Each row was made from one path, in order. Every step used is in the known rows, and no mark comes twice. Write each row's path.
Known rows:
D, L, G, J, W, Q: [ 24.6 -39.4   9.8  -8.3 -31.5  -5.1   1.3 -17.8 -13.0 -32.4  -6.8 -11.3
  11.2  -7.7 -17.7 -13.8  13.3 -18.4 -20.2 -22.6  -2.8  38.3]
V, Q, G, L: [ 16.5   1.6  18.7 -26.0   0.6  10.6 -15.1 -24.1 -28.8  17.5  -3.4 -13.4
 -24.6 -15.4   0.1  10.2  30.4  13.5   4.4 -35.6 -20.3  -2.4]
D, L, G: [ 31.2   5.4  14.0  -9.8 -50.4 -24.7 -13.0   6.0 -22.0   9.7  -9.3 -27.6
   2.8  -1.8 -13.6 -26.2 -14.7 -27.1  14.4 -13.2 -26.9  12.2]
L, G, J, W: [ 10.1   4.2   7.7  -2.9 -25.9   4.9  -9.0 -10.2  -3.2 -27.1  23.5  -4.5
  19.5  -8.7  -9.0 -19.9  13.3   0.2 -12.0 -18.9   6.1  41.0]
D, L, G, E, W, Q: [ 23.3 -21.7  34.8 -24.0 -16.7 -30.3  31.1   8.2 -27.8 -13.5 -50.7 -26.5
 -12.0  13.3 -33.0  -2.6 -20.9 -55.9 -21.5   3.7  -4.8  22.8]
J, W: [ 11.5  20.0  17.1 -24.9 -16.5 -13.5  18.1  -4.7  -3.1   0.9  22.7  11.6
  14.3  -2.2  -5.3 -24.7  16.9   4.2   9.7 -15.5 -10.6   4.8]
J, W, Q, G: [ 12.8 -27.3  30.9 -24.8  -8.0   0.8  17.5 -18.7  -9.5 -11.3  10.2  27.2
  -4.7 -13.7   1.0  -1.7  31.7  13.0 -19.0  -7.0   6.4 -15.2]
J, G, L, D: [ 15.3  15.8  26.9   4.0 -12.6   0.0 -10.1  -1.9 -12.5  21.4  24.5  -8.0
 -11.8  -4.7  -4.9   8.6 -13.3  -8.2   0.9 -37.8 -21.6   6.0]
E, W, J: [ -2.2  32.6  22.7 -12.9 -23.5  11.2   5.1   1.9  -4.6  -3.0  19.3 -18.8
  12.3  17.6 -12.8 -20.4  -0.7  -1.3  -8.8   7.6 -10.2  23.2]
L, G, Q: [ 27.0  13.7  21.2 -24.1 -34.6 -41.4   6.3 -11.2 -23.4   2.3   2.8   3.4
 -18.1 -16.3  -8.8   0.0   3.4  -1.1   6.2  -8.2  -5.4  22.1]
E, G, J: [ 11.8  23.0   7.1  -2.6 -39.7  19.6  -6.4  -7.7 -17.3  -3.4  20.7 -25.9
   2.0   5.3  10.9  -4.5  19.2  -1.0 -14.1   5.5 -15.1  21.9]
V, Q, G: [  7.2  -5.2  19.9 -16.8  -7.7   2.0  -9.5 -18.7 -11.7  14.7   6.8  -5.5
 -15.7 -12.4   6.2  -3.7  26.7  32.6   5.4 -21.6 -16.1 -12.6]
G, Q: [ 22.0  32.2  21.6 -37.4 -20.2 -40.9  18.7 -13.1 -19.5  20.3   3.6   6.2
 -17.2 -12.0   1.5   0.6  16.7   8.7  12.3 -15.5 -15.9  15.0]
W, Q, G, J: [ 12.1 -12.5  22.2 -14.9 -10.1  15.6 -13.1 -23.4 -15.2  -1.5   3.8  -6.7
 -12.7 -13.2  12.6  12.2  32.1  23.2 -27.3 -13.9  -1.6  17.6]
G, E, W: [  4.6  40.1  32.7 -31.6   2.6 -19.6  33.4  15.8 -15.4   8.5 -19.0 -17.3
  -2.7  17.5 -14.1  -6.6  -6.8 -27.9  -7.7  -0.8  -7.3  18.2]
L, D: [  1.1  32.1  25.3  -2.5 -15.0 -10.9  -3.6  -4.0  -9.1  25.3  29.6 -16.2
  -2.5  -5.9 -10.8 -23.3 -24.6  21.2  21.2 -13.8 -24.2  12.2]
Q, G, L: [ 22.5  26.2  25.3 -25.8 -14.0   8.2 -16.9  -5.9 -32.0  20.9  -0.4 -12.4
 -16.3 -13.8   4.7   5.2  18.4  -9.5  -0.1 -23.5 -15.8  -3.0]
Q, G, E, W, J: [ -6.0  26.7  36.1  -4.9   3.6  18.5   7.0  14.9 -11.9 -14.9 -23.4 -17.9
   4.2  11.6  -4.5   1.5   7.0 -19.1 -38.8  -1.4   8.5  14.5]
Q, G, L, D: [  5.8  24.2  33.2  -1.9  -6.5  14.7 -22.8  -5.5 -29.2  23.2  13.3 -19.5
 -18.2 -20.2  -5.6   0.0 -11.8   1.3   3.4 -27.9 -13.8   1.8]

Which path is each row?
[ 16.3  18.0   7.8  -2.9 -33.0   0.7 -24.8  -8.9 -11.2  -6.0  15.7 -25.4
   5.8  -6.6  -4.6 -12.1   3.5   5.3  -3.9 -13.2  -8.2  45.3]
L, G, J
[ 10.2 -10.7  13.3 -24.1  -4.7   2.1  16.2 -27.2  -2.3 -19.4  18.0   8.7
   8.2  -5.2  -4.1  -5.4  33.7  17.9 -16.6 -18.3  -1.3  35.4]
G, J, W, Q
[  6.7  22.1  16.5  -7.2 -18.9  18.3 -25.9  -7.4 -12.9   6.4  10.0 -17.2
  -0.1 -13.5  18.0  -1.1  25.3  13.7 -16.0 -20.8  -5.0  16.7]
Q, G, J
[ -4.9  13.6  32.4  18.1 -12.9  27.5  -4.4   4.8  -5.7  -5.4  27.2 -19.4
   1.2  12.5 -17.2   6.8 -19.6 -19.9 -25.6 -19.8  -7.0  20.7]
E, W, J, G, L, D
[  0.4  24.4  41.6 -22.6   2.6  -2.5  19.1  18.3 -19.7   3.7 -25.3 -11.8
  -9.3   6.4  -1.6   4.2   1.0 -29.4 -26.7  -0.2   7.0  -2.5]
Q, G, E, W
[ 35.9   3.9  17.7 -21.8 -46.9 -47.9   2.8  -3.5 -30.5   6.8 -21.1 -14.3
 -14.1 -15.0 -10.8  -7.6  -3.6 -28.6   9.6 -19.0 -16.7  18.2]
D, L, G, Q
[ 10.3 -24.8  12.6 -11.3 -24.8  19.8  22.9 -24.9 -10.6 -33.3  21.7   5.0
   4.2   2.2   0.5   1.0  36.5   3.8 -32.3   8.3   4.0  18.9]
E, G, J, W, Q
[  6.4   7.6  28.4  -8.4 -26.2  -9.6  20.9   0.0  -0.2 -13.9  11.7  11.9
  -4.9   9.9   1.1  17.9  18.2 -12.5 -34.1  -6.8   5.8  13.2]
E, W, J, G, Q
[ 11.2  24.6  23.8   1.2 -27.7  15.0  -2.2  -6.2 -34.3  13.0  23.1 -28.9
 -16.6  -2.2 -12.8  -4.6 -17.6 -13.5   5.9  -0.1 -23.3   6.2]
E, G, L, D
[ 20.4  11.3  18.4  -4.7 -24.1 -17.9   6.6  -9.8   1.7  -5.8  10.2  18.1
  -4.8  -1.2  12.4  16.8  30.0   8.4 -21.1 -26.3  -8.4  14.7]
W, J, G, Q
[  5.2  23.1   7.4 -15.8 -13.3   4.7   3.5 -11.0   0.2 -10.0  24.8  -2.0
  20.4  -4.5   1.6 -17.8  27.9   8.8  -5.6 -25.7  -4.9  34.2]
G, J, W
[ 19.2  -4.4  36.8 -26.2  13.4 -13.3  15.9  -8.1 -21.1   3.5 -33.5   3.7
 -21.0  -5.9   2.6  17.0  19.2   0.6 -23.7 -11.7  -2.7  -0.2]
W, Q, G, E
[  9.9  39.4  24.0 -10.5  -6.8  -2.5  -8.9  -8.8 -24.7  27.4  19.1 -24.5
 -11.6  -9.5 -16.6 -10.5 -19.9   1.9  21.0 -28.2 -27.5  23.0]
G, L, D
[  5.4 -18.9  41.8 -29.1 -15.9   4.2  17.1  -8.1 -19.1   2.7   3.7   2.4
 -20.0   0.2  -4.7   6.1   8.2  -2.5 -25.5  15.3   6.4 -14.6]
E, W, Q, G
[ -1.6  42.0  27.7 -14.4   4.0   0.8  20.6  12.0  -7.3 -11.0 -17.1 -21.9
  10.6  22.6 -15.7  -9.9  -1.0 -18.2 -21.0  -1.8  -6.1  35.9]
G, E, W, J
[ 18.8  -4.8   4.4  -0.6 -39.9  -1.6 -11.4  -0.9  -9.9 -23.5   0.4 -21.6
  23.2  -7.2 -12.3 -27.0   7.6 -27.9  -8.2 -28.9  -5.8  37.6]
D, L, G, J, W
[ 13.4 -15.6  40.6 -23.8   4.5 -20.3  44.7   6.0  -4.8  -7.7 -20.7   9.9
 -15.1  20.8  -7.4  27.1   6.4 -29.3 -40.1  -3.3   2.4   3.0]
J, G, E, W, Q
[  8.4  17.7  20.9  21.2 -11.5  19.6 -21.0  -5.3  -4.5   2.9  26.8 -14.2
   2.0   1.7  -7.2   5.9  -8.2   1.4 -12.5 -37.9 -20.6  21.6]
W, J, G, L, D
[ 13.7  29.2  30.7 -18.3   4.4  -9.9   3.0   9.2 -18.5  11.7 -27.0  -6.2
  -9.5  -5.5   8.5   3.6  14.2  -8.1 -12.9 -18.7  -7.0  -0.6]
Q, G, E
